Every row comes from one small tree of marks. Brackets hold a mark, then the marks that hang from it, in alphabetical order. Every link used is in the known rows. Which tree was each row made from?
Known rows:
(datol gomad monozil zito): [ 2.79  0.54  1.61  1.03  1.51 -0.55 -0.27  3.59  2.87  2.88  1.78  0.67
 -0.67  1.05 -3.14 -1.57  1.57 -0.91 -1.64 -3.24 -1.48  1.37  0.25  0.09
 -0.68  1.66 -2.80 -2.31  0.34 -1.01 -0.92  2.76 -1.94 -1.53  1.06  0.47
 -1.40]
(datol (zito makegik)): [-0.03 -0.39 -0.62  0.20 -0.02 -0.01 -2.27  1.87  1.45  0.53 -0.10  0.62
 -0.44  0.74 -0.75 -0.19 -0.34 -0.57  0.28 -1.05 -1.11 -0.09  0.24 -0.26
 -0.61 -0.13 -0.49 -0.90 -1.08 -0.41  0.26  0.16 -1.59 -1.09 -0.48 -0.35
 -0.95]
(datol monozil (zito (makegik gomad))): [ 0.80  0.66  0.24  0.62  1.64 -1.09 -1.88  3.25  3.59  1.58  0.62  0.38
 -1.82  0.96 -2.17 -1.00  0.23 -0.57 -0.28 -2.40 -2.22  0.37  1.19  0.61
  0.05 -0.02 -1.19 -1.66 -0.12 -0.58 -0.13  2.50 -2.29 -1.37 -0.20 -0.17
 -0.78]
(zito (futuz gomad)): [ 0.67 -1.38 -0.18  0.76  0.46  0.78 -0.87 -0.06 -0.26  0.43  0.51 -0.52
  0.57 -1.65 -0.37  0.13  0.73 -0.46  0.58 -0.27 -0.18 -1.46  1.70 -0.41
  0.93 -0.45  0.50  0.20 -0.54  1.01  0.98  0.71  0.60 -0.70  0.66 -0.78
  1.21]
(futuz (gomad (datol (zito makegik))) monozil): [ 0.16 -1.84 -0.86  1.11 -0.61 -0.24  0.08 -1.87 -0.03  0.76  1.54  2.54
  0.43  1.58  0.44 -2.66  1.69  0.15  2.51 -2.37  0.29 -2.34  3.41 -1.10
  1.93 -2.35 -0.52 -0.51 -1.57 -0.67 -0.29  1.14 -0.17 -0.68  1.12 -0.46
 -1.08]
(zito (futuz (gomad datol makegik))): [ 0.69 -2.19 -0.53  0.74 -0.47  0.33 -2.06 -0.85 -0.83  0.38 -0.12 -0.89
  0.16  1.47  0.48 -1.27  1.04  0.01  1.33 -0.76 -0.26 -1.24  2.32 -0.57
  1.52 -0.87  1.26  1.30 -1.48  0.69  2.44 -0.01  0.84 -1.26  0.55 -1.55
  0.49]
(makegik gomad monozil): [-0.82  0.88  0.93 -0.29  1.03 -0.65  0.68  0.69  2.80  0.97  1.31 -0.99
 -3.20 -0.12 -2.05 -1.82 -0.79  1.01  0.35 -0.73  0.42  1.83  0.60  1.95
 -0.30 -2.04  2.51  0.70  2.39 -0.89  0.53  2.03 -0.23 -0.31  0.30 -0.36
  0.63]
(datol monozil zito): [ 2.17  0.83  0.83  0.79  0.77 -1.11 -0.05  2.09  1.77  1.36  1.58  0.18
 -0.24  1.21 -1.60 -0.41  0.81 -1.00 -1.13 -1.94 -1.50 -0.26 -0.02  0.09
 -0.76  1.02 -1.63 -2.18  0.49 -0.96 -0.98  1.82 -1.79 -0.62  0.25  0.25
 -0.41]
(gomad (datol zito) (makegik monozil)): [ 0.70 -0.70  0.06  0.21 -1.50 -1.57 -1.50 -0.25  0.73  0.81  0.47 -0.84
 -1.59  5.28 -0.08 -3.03  0.33  0.21  1.09 -1.75 -0.41  0.84  0.56  0.42
 -0.63 -1.23  2.12  0.75 -0.55 -1.68  2.30 -0.38 -0.46 -0.98 -0.16 -1.52
 -1.36]
(futuz (gomad (datol (zito makegik)))): [ 0.51 -1.88 -0.16  0.33 -0.31 -0.07 -0.58 -0.48  0.38  0.26  0.44  0.90
 -0.08  2.14 -0.53 -2.14  1.09  0.27  1.01 -2.04  0.14 -2.13  1.26 -0.74
  1.03 -0.93  0.06  0.37 -1.89 -0.44  1.35  0.21 -0.03 -1.92  0.26 -0.74
 -1.36]
(zito (datol monozil) futuz (makegik gomad)): [-0.24  0.07 -1.28  0.71  2.69 -0.77 -5.18  3.98  3.71  1.43 -2.78 -1.51
 -3.64 -2.56 -0.93  1.02  0.40 -1.78  0.57 -1.56 -4.50 -1.20  4.60  1.02
  0.69 -0.84  0.14 -0.44 -1.80  1.21  2.42  2.54 -1.10 -1.05 -0.22 -1.31
  0.43]
(futuz monozil zito): [ 0.52 -0.50 -0.99  1.11 -0.36  0.95  0.25 -2.37 -0.08  1.60  1.19  3.22
  1.08 -0.57  1.24 -1.49  0.45  0.55  1.64 -0.44  0.73 -1.78  2.92 -0.08
  1.21 -2.34  0.35 -0.27 -0.06 -0.65 -1.25  0.89 -0.10  0.53  2.24  0.95
  0.97]
(gomad futuz (makegik zito)): [-0.10 -0.54 -0.83  1.49 -0.02 -0.59 -2.91 -0.91 -0.37  1.46  0.69 -0.50
  0.16  4.49  0.59 -1.13 -0.33  1.56  0.37 -0.43  0.05  0.45  0.20  0.22
 -0.03 -0.66  1.64  1.63  1.31 -0.38  2.68 -0.79 -0.29 -1.75  0.54 -1.83
 -1.05]
(datol (gomad (makegik (zito futuz))) monozil): [ 1.36  0.57  0.69  1.49  1.25 -0.36 -1.73  2.45  2.84  2.48  0.48 -0.07
 -1.23  1.77 -1.86 -1.55  0.98  0.19 -0.66 -2.35 -1.34  1.11  1.14  1.18
  0.29  0.71 -0.91 -0.67  0.76  0.05  0.74  2.31 -0.75 -1.24  0.48 -0.72
 -0.76]
(gomad (datol monozil) futuz): [ 1.91 -0.81  0.40  1.18  1.58 -3.15 -1.38  0.36 -0.43  1.88  0.24 -1.53
 -0.23  4.00  0.43 -0.34  1.64 -0.64 -0.64 -1.54 -1.53 -0.22  1.48 -0.89
  0.69  0.56 -0.91  0.22 -0.58 -0.91  2.81  0.26 -0.29 -0.81  1.33 -1.88
 -0.57]
(futuz gomad (zito makegik)): [-0.10 -1.32 -0.67  0.57  0.02  1.28 -1.03 -1.48  0.90  0.86 -0.13  3.31
  0.49 -0.43  0.40 -1.43  0.16  0.59  1.36 -1.24  0.46 -3.40  2.48 -0.12
  2.10 -1.99  0.73  1.32 -1.52  0.26  1.05  0.43  0.83 -0.99  1.35  0.24
  0.10]
(datol gomad monozil (zito makegik)): [ 1.59  0.55  0.90  1.02  1.79 -1.03 -2.09  4.45  3.86  2.77  0.58  1.22
 -1.23  0.86 -2.88 -1.07  1.13 -1.41 -1.09 -3.30 -2.49  1.14  1.11  0.04
 -0.17  1.24 -3.05 -2.20 -0.70 -0.56 -0.36  2.65 -2.03 -1.39  0.55 -0.07
 -1.61]
(datol (gomad futuz makegik) monozil): [ 1.92  0.36  0.92  1.84  1.89 -1.60 -2.17  2.08  1.25  3.05  1.01  0.32
 -0.24  3.63 -1.11 -1.42  1.45 -0.55 -0.85 -2.59 -2.04  2.15  1.49 -0.74
  0.85  0.99 -2.09  0.31  0.49  0.00  1.50  1.85 -0.35 -0.72  1.95 -0.97
 -1.23]
(zito futuz (makegik (gomad datol) monozil)): [-1.20 -0.66 -0.48  0.03  1.34 -1.36 -3.40  2.34  3.09  1.03 -1.45 -2.15
 -3.47 -0.62 -1.08 -0.41 -0.67 -0.38  1.24 -0.66 -1.79  0.70  3.09  1.42
  0.55 -2.21  2.50  0.44 -0.68 -0.05  3.29  1.48 -0.24 -0.84 -0.46 -2.35
  1.25]

Write each row's tree:
[ 0.75 -1.53 -0.39  0.80 -0.93  1.73 -0.67 -2.92 -0.40  0.94  1.07  3.10
  1.12  1.95  0.65 -3.02  0.56  1.46  1.57 -1.38  1.02 -2.52  1.89 -0.14
  2.02 -1.92  1.52  2.30 -0.72  0.24  1.08 -0.04  1.10 -1.25  1.81  0.52
 -0.23]
(futuz (gomad makegik) zito)
[ 0.42  0.13 -0.05  0.93  0.87 -0.85 -3.28  1.37  1.22  2.28 -0.89 -0.46
 -2.18  1.25 -0.67 -1.15  0.83 -0.98  0.26 -2.02 -2.24  1.01  2.18 -0.17
 -0.46 -0.58  0.43  1.43 -0.39 -0.31  2.66  0.72  0.23 -0.86  1.38 -1.22
 -1.63]
(zito (datol (gomad futuz (makegik monozil))))
[-1.53 -0.79 -1.69  0.77  1.35  0.13 -3.65  1.38  1.99  1.10 -0.52  0.07
 -1.50 -2.17 -0.18 -0.07 -0.26 -0.18  2.08 -0.29 -1.63  0.24  4.40  0.41
  1.53 -2.31  0.48 -0.42 -0.72  0.96  0.79  1.84 -0.74 -0.23  0.36 -1.14
  1.43]
(zito (futuz monozil) (makegik gomad))
[ 0.19 -1.16  0.23  0.30 -1.10 -0.78  0.20 -2.11 -0.20  0.04  0.58  0.49
 -0.80  3.68  0.29 -3.00  0.92  0.78  1.75 -1.81  0.55 -1.18  1.40 -0.03
  1.32 -1.97  1.96  2.10 -0.50 -0.46  2.04  0.08  1.55 -0.45  0.34 -1.22
 -0.95]
(futuz (gomad datol (makegik monozil)))
[ 1.03 -0.80 -0.78  1.76  0.66 -0.37 -1.34 -1.96 -1.02  2.52  1.65  1.91
  1.59  0.98  1.30 -0.80  0.57  0.30  0.94 -0.47  0.20 -0.95  2.95 -1.14
  1.09 -1.71  0.16  0.60  0.54 -0.85  0.85  0.32 -0.14 -0.12  3.08 -0.42
  0.74]
(gomad (futuz monozil zito))
[ 1.19 -2.01 -1.19  1.84 -0.68 -1.78 -3.22 -1.44 -1.69  2.23  1.58  0.21
  0.69  6.67  1.24 -2.97  1.48  0.43  1.83 -1.96 -0.68  0.66  2.57 -1.80
  0.83 -1.32  0.39  0.87 -1.08 -1.46  2.44 -0.67 -1.03 -1.58  1.91 -1.97
 -1.62]
(gomad (datol zito) (futuz monozil) makegik)
[-0.23  0.56  0.82  0.48  1.71 -1.56 -0.62  0.64  2.03  1.97  1.74 -1.51
 -2.52  1.04 -1.87 -1.44 -0.58  0.88  0.02 -0.91  0.02  2.21  1.15  1.08
 -0.18 -1.86  2.36  1.33  2.69 -1.07  2.02  1.82 -0.26 -0.66  1.24 -1.23
  0.50]
(makegik (gomad futuz) monozil)
[-0.30 -0.57 -1.62  1.03  0.38  0.86 -2.81 -0.11  2.06  2.50 -1.27  3.76
 -0.94 -1.85  0.66 -1.43  0.65 -0.61  2.10 -1.85 -1.55 -2.08  5.21  0.02
  1.34 -2.55 -0.46 -0.19 -2.16 -0.19  0.05  1.44 -0.26 -0.28  2.09  0.36
 -0.56]
(futuz monozil (zito (datol gomad) makegik))
[ 0.00  0.24  0.53  0.81  0.28  0.09 -1.65  1.47  2.47  2.06  0.50 -0.40
 -1.89  1.30 -1.87 -2.02 -0.11  0.60  0.25 -1.35 -0.04  1.76  0.63  1.53
 -0.56 -0.82  1.57  0.38  1.34 -0.39  1.45  1.36  0.03 -1.26  0.21 -1.10
 -0.41]
(datol (gomad (makegik monozil (zito futuz))))
[ 0.75 -0.96 -0.20  0.64  1.49  0.51 -2.43  0.00  1.09  2.44  0.49 -0.28
 -1.44  0.69 -0.88 -1.69  0.20  1.21  0.19 -0.91 -0.56  0.24  2.44  0.44
  0.79 -1.47  1.55  1.55  0.34 -0.45  2.31  0.83 -0.92 -2.42  2.11 -0.25
 -0.24]
(makegik (gomad (futuz (zito datol))))
[-0.78 -1.08 -0.44  0.47  0.68 -1.26 -2.55  0.97  1.79  0.51 -1.21 -0.75
 -1.80 -0.74 -0.14  0.04  0.08 -1.16  1.58 -1.12 -1.34 -1.71  3.17  0.22
  1.01 -2.08  1.79  0.55 -1.29  0.28  3.01  1.08  1.01 -0.02 -0.14 -2.45
  1.04]
(zito (futuz (gomad datol)) (makegik monozil))
[-0.52 -0.30 -1.71  1.22 -0.67  0.66 -3.12 -0.62  0.69  0.70 -0.61 -0.08
 -1.12  1.05  0.74 -0.93  0.01  0.51  1.73 -0.69 -0.97 -1.15  2.52  0.98
 -0.09 -1.75  2.06  0.25 -0.18  0.24  1.25  0.27 -0.36 -1.08 -0.22 -1.13
 -0.40]
(gomad (makegik (zito datol (futuz monozil))))
[ 2.23 -1.03  0.95  1.18  1.20 -0.11 -1.92  2.36  0.83  3.32  1.95  0.05
  0.27  1.78 -2.47 -1.52  1.02 -0.41 -1.26 -2.10 -0.60  2.16  0.12 -1.02
 -0.88  1.08 -1.57 -0.58  0.33 -1.33  0.95  0.86 -1.79 -2.48  2.01 -0.51
 -1.50]
(datol (gomad futuz) zito)
[ 2.12 -0.62  0.60  0.50  0.31 -1.79 -0.24  1.23  1.05  1.13  0.54 -0.80
 -0.69  3.01 -0.64 -1.37  1.46 -0.61 -0.49 -2.16 -1.19 -0.59  0.52 -0.06
 -0.19  0.56 -0.98 -1.45 -1.01 -1.43  0.79  0.79 -1.41 -1.25  0.19 -0.53
 -1.14]
(gomad (datol monozil zito))
[-0.38 -0.83 -1.22  0.46  1.69  0.24 -5.62  3.82  2.56  1.71 -3.40 -0.90
 -2.41 -3.12 -0.71  1.01  0.50 -2.38  0.56 -1.28 -3.78 -0.69  3.81  0.02
  0.18 -0.20 -0.45 -0.27 -2.91  1.29  2.65  1.00 -0.32 -1.11  0.17 -1.50
 -0.33]
(zito (datol gomad) futuz makegik)
[-0.51  0.60 -0.24  1.51  0.03 -1.53 -2.28 -0.73  0.86  1.66  1.21 -0.86
 -1.01  4.22 -0.09 -1.21 -0.68  1.26  0.51 -0.74  0.18  0.83  0.36  0.95
 -0.73 -1.68  3.01  1.67  2.51 -0.97  2.95 -0.08  0.05 -0.82  0.56 -2.29
 -0.45]
(gomad futuz (makegik monozil zito))
[ 1.42  0.28 -0.41  0.81  1.54 -0.68 -2.81  2.33  1.49  1.17 -1.73 -1.76
 -1.69 -2.47 -0.27  1.70  1.07 -2.47 -0.34 -1.04 -3.54 -1.84  3.05  0.10
 -0.30  0.28 -0.38 -1.07 -1.25  0.62  1.45  1.60 -0.44 -0.14  0.32 -0.77
  0.78]
(zito (datol monozil) futuz)
[ 1.21 -1.06  0.63  0.54  0.40 -0.83  1.19 -0.98  0.10  0.50  0.71  0.41
 -0.11  1.93 -0.24 -1.66  1.84  0.09  0.43 -2.05 -0.03 -2.19  1.45 -0.36
  1.61 -0.37 -0.61  0.32 -0.97 -0.24  0.71  1.11  0.60 -0.77  0.64 -0.46
 -0.69]
(futuz (gomad (datol monozil)))
[-0.46 -1.14 -0.75  0.39  1.88 -1.00 -3.90  2.84  2.67  1.12 -1.68 -1.79
 -2.52 -0.21 -0.75 -0.11  0.12 -0.48  0.82 -0.90 -2.40  0.07  3.28  0.74
  1.46 -0.90  0.55 -0.22 -1.76  0.68  2.72  1.53 -0.83 -1.46 -0.27 -1.81
  0.86]
(zito futuz (makegik (gomad (datol monozil))))
[ 0.46 -0.90 -0.08  0.95 -0.26 -2.82 -2.57 -1.02 -0.72  1.55  0.11 -1.48
 -1.07  6.14  1.12 -1.96  0.44  0.28  0.95 -1.14 -0.67  1.11  1.50 -0.60
  0.50 -1.29  2.24  2.43  0.08 -1.32  4.50 -0.93  0.61 -0.47  1.08 -2.79
 -0.86]
(gomad datol futuz (makegik monozil))
[ 1.53 -1.01 -0.22  1.43  0.64 -2.91 -2.91 -0.26 -0.90  1.73  0.09 -1.06
 -0.14  6.59  1.14 -1.56  1.45 -0.02  0.25 -1.71 -1.78  0.44  1.85 -1.12
  1.26  0.07 -0.24  1.49 -0.94 -0.60  3.70 -0.29 -0.08 -0.75  1.27 -2.27
 -1.21]
(gomad (datol monozil) futuz makegik)
[ 0.84 -0.69  0.27  1.51  1.37 -0.47 -1.08  0.63  0.18  2.84  1.55  1.04
  0.52  0.75 -0.76 -1.17  1.19 -0.08  0.08 -1.53 -0.17  1.87  1.83 -1.11
  0.70 -0.11 -1.72 -0.03  0.51 -0.49  0.33  1.30 -0.20 -0.57  2.43 -0.60
 -0.54]
(datol (gomad (futuz monozil)))
[ 1.90 -2.26 -0.22  0.97  0.40 -1.26 -2.03 -1.36 -1.14  2.29  0.05 -0.49
  0.49  3.50  1.11 -1.27  0.93  0.60  0.08 -0.75 -0.01 -1.08  1.81 -0.75
  0.86 -0.61  0.92  1.35 -1.12 -1.29  3.60 -1.13 -0.13 -1.72  2.51 -1.50
 -0.23]
(gomad datol (futuz zito))
[ 0.50  0.25 -1.05  0.57  0.99 -0.25 -3.05  0.87  2.38  1.50 -2.23  1.79
 -1.52 -1.13  0.61  0.08  0.20 -1.15  0.53 -1.44 -2.65 -3.08  3.30  0.49
  0.66 -1.10  0.03 -0.07 -2.03  0.08  1.36  0.92 -0.28 -0.29  0.93  0.06
 -0.21]
(futuz (zito (datol monozil) makegik))
[-0.64  0.76  0.19  0.78  1.66 -1.11 -1.50  0.80  3.75  2.32  0.73 -2.14
 -4.37  0.66 -2.43 -1.64 -0.85  1.46  0.11 -1.38 -0.28  0.20  1.51  3.05
 -1.45 -2.70  4.01  0.66  3.26 -1.59  2.76  2.06 -0.95 -2.27  0.54 -1.69
 -0.50]
(makegik (gomad futuz) monozil (zito datol))
[-0.77  0.56 -0.38  0.73  1.79 -1.78 -4.15  2.96  3.20  2.29 -2.22 -0.17
 -3.36 -0.81 -1.05  0.14  0.11 -1.99  0.39 -2.03 -3.09  0.07  3.12  0.19
 -0.50 -1.12  0.09  0.63 -0.98 -0.27  3.06  1.26  0.06 -0.34  0.75 -1.89
 -1.41]
(zito (datol (gomad futuz)) (makegik monozil))
[ 1.60 -1.37  0.04  0.94 -0.06  0.95 -1.33  0.86  0.39  0.98  1.74 -0.28
  0.71 -0.51 -1.47 -0.55  0.91 -0.56  0.02 -1.17 -0.41 -0.99  0.92 -0.53
 -0.40 -0.08  0.21 -0.83 -0.24 -0.08  0.52  0.84 -1.05 -1.87  0.63 -0.46
  0.34]
(datol (zito (futuz gomad)))
[ 0.87 -1.30  0.33  0.57 -1.18 -0.54 -0.16 -1.46  0.20  0.55  1.42  0.52
 -0.65  4.13 -0.51 -3.38  1.08  0.70  1.50 -2.35  0.47 -1.01  1.10 -0.11
  0.68 -1.79  1.76  1.42 -0.53 -0.99  1.86  0.24  0.43 -1.41  0.40 -1.01
 -1.41]
(futuz (gomad (datol zito) (makegik monozil)))
[-0.17  1.13  0.53  0.98  1.06 -1.04 -1.08  1.33  3.43  2.35  0.16 -1.19
 -3.22 -0.20 -2.13 -0.76 -0.18  0.06 -0.46 -1.71 -0.45 -0.31  0.93  2.22
 -2.06 -1.38  2.36 -0.14  2.19 -1.61  1.99  1.41 -0.38 -1.29  0.44 -1.56
 -1.06]
(makegik monozil (zito (datol (gomad futuz))))
[ 0.09 -0.64 -0.32  1.29 -0.27 -2.45 -2.48 -1.18  0.44  1.70  0.52 -1.85
 -1.64  6.41  0.49 -2.30 -0.01  1.46  0.85 -1.18  0.11  0.39  0.79  0.89
 -0.28 -1.80  3.28  1.91  1.23 -1.72  4.50 -0.75  0.20 -1.68  0.64 -3.12
 -1.19]
(gomad datol futuz (makegik monozil zito))
[ 0.52 -0.64 -0.07  1.78  0.68 -0.36 -2.33  0.00 -0.12  2.69  1.38  1.31
  0.45  2.90 -0.14 -2.21  1.03  0.33  0.87 -1.61 -0.48  2.32  2.25 -1.18
  1.05 -0.50 -1.03  1.06  0.13 -0.18  1.10  0.81  0.02 -0.69  2.30 -0.94
 -1.26]
(datol (gomad (futuz monozil) makegik))
[-0.60 -0.38 -0.49  1.42  1.27  0.12 -0.73 -0.64  1.61  2.14  2.43 -0.31
 -1.41  1.46 -1.52 -2.05 -0.34  2.85  0.86 -0.73  1.19  0.77  1.45  1.77
  0.30 -2.23  1.95  0.18  2.59 -1.12  0.70  1.80 -1.50 -2.48  1.15 -0.85
 -0.25]
(makegik (gomad (futuz monozil)) zito)
[-1.15  1.07  0.83  0.07  0.87 -0.23  0.79  0.47  4.24  1.26  1.71 -1.47
 -3.81  0.20 -2.84 -2.21 -1.29  2.45  0.28 -0.81  1.55  0.93 -0.09  3.66
 -1.18 -2.51  4.00  0.05  3.65 -1.43  0.63  2.20 -0.80 -1.57 -0.53 -0.67
  0.25]
(makegik gomad monozil zito)
[ 1.18  0.41  0.13  1.00  2.12 -1.70 -2.59  3.09  3.07  2.23  1.07 -0.03
 -1.37  1.80 -2.03 -0.78  0.47 -0.60 -0.60 -2.47 -2.42  0.64  1.49  0.05
  0.14  0.11 -1.22 -1.28  0.17 -0.62  0.76  2.38 -2.45 -1.63  0.52 -0.71
 -0.81]
(datol monozil (zito (makegik (gomad futuz))))
[-0.77  0.62  0.45  0.38  1.17  0.06 -0.48  1.22  4.18  1.58  1.39 -2.45
 -3.67 -0.99 -2.84 -1.32 -1.28  1.87  0.19 -0.36  0.82  0.75  0.77  3.76
 -1.16 -2.62  4.33 -0.25  3.53 -0.96  1.53  2.42 -0.89 -1.86 -0.37 -1.46
  1.36]
(makegik gomad monozil (zito futuz))
[ 0.88 -1.58 -0.53  0.28 -1.51 -0.55 -2.11 -0.42 -0.39  0.54 -0.01 -0.60
 -0.46  5.57  0.55 -2.83  0.73  0.57  1.04 -1.56 -0.45  0.46  0.50 -0.39
  0.20 -0.39  0.95  0.70 -1.72 -0.93  2.07 -1.09 -0.87 -1.95 -0.19 -1.02
 -1.95]
(gomad (datol zito) makegik)
[-0.62 -0.27 -1.37  1.25 -0.86  0.62 -2.20 -0.91  0.48  0.67  0.56  0.23
 -0.16  1.75  0.67 -1.17 -0.28  1.21  1.62 -0.20  0.20 -0.37  1.55  0.95
  0.19 -1.51  1.91  0.26  0.70  0.14  0.85  0.21 -0.29 -0.80 -0.23 -1.07
  0.29]
(gomad (makegik (zito (futuz monozil))))
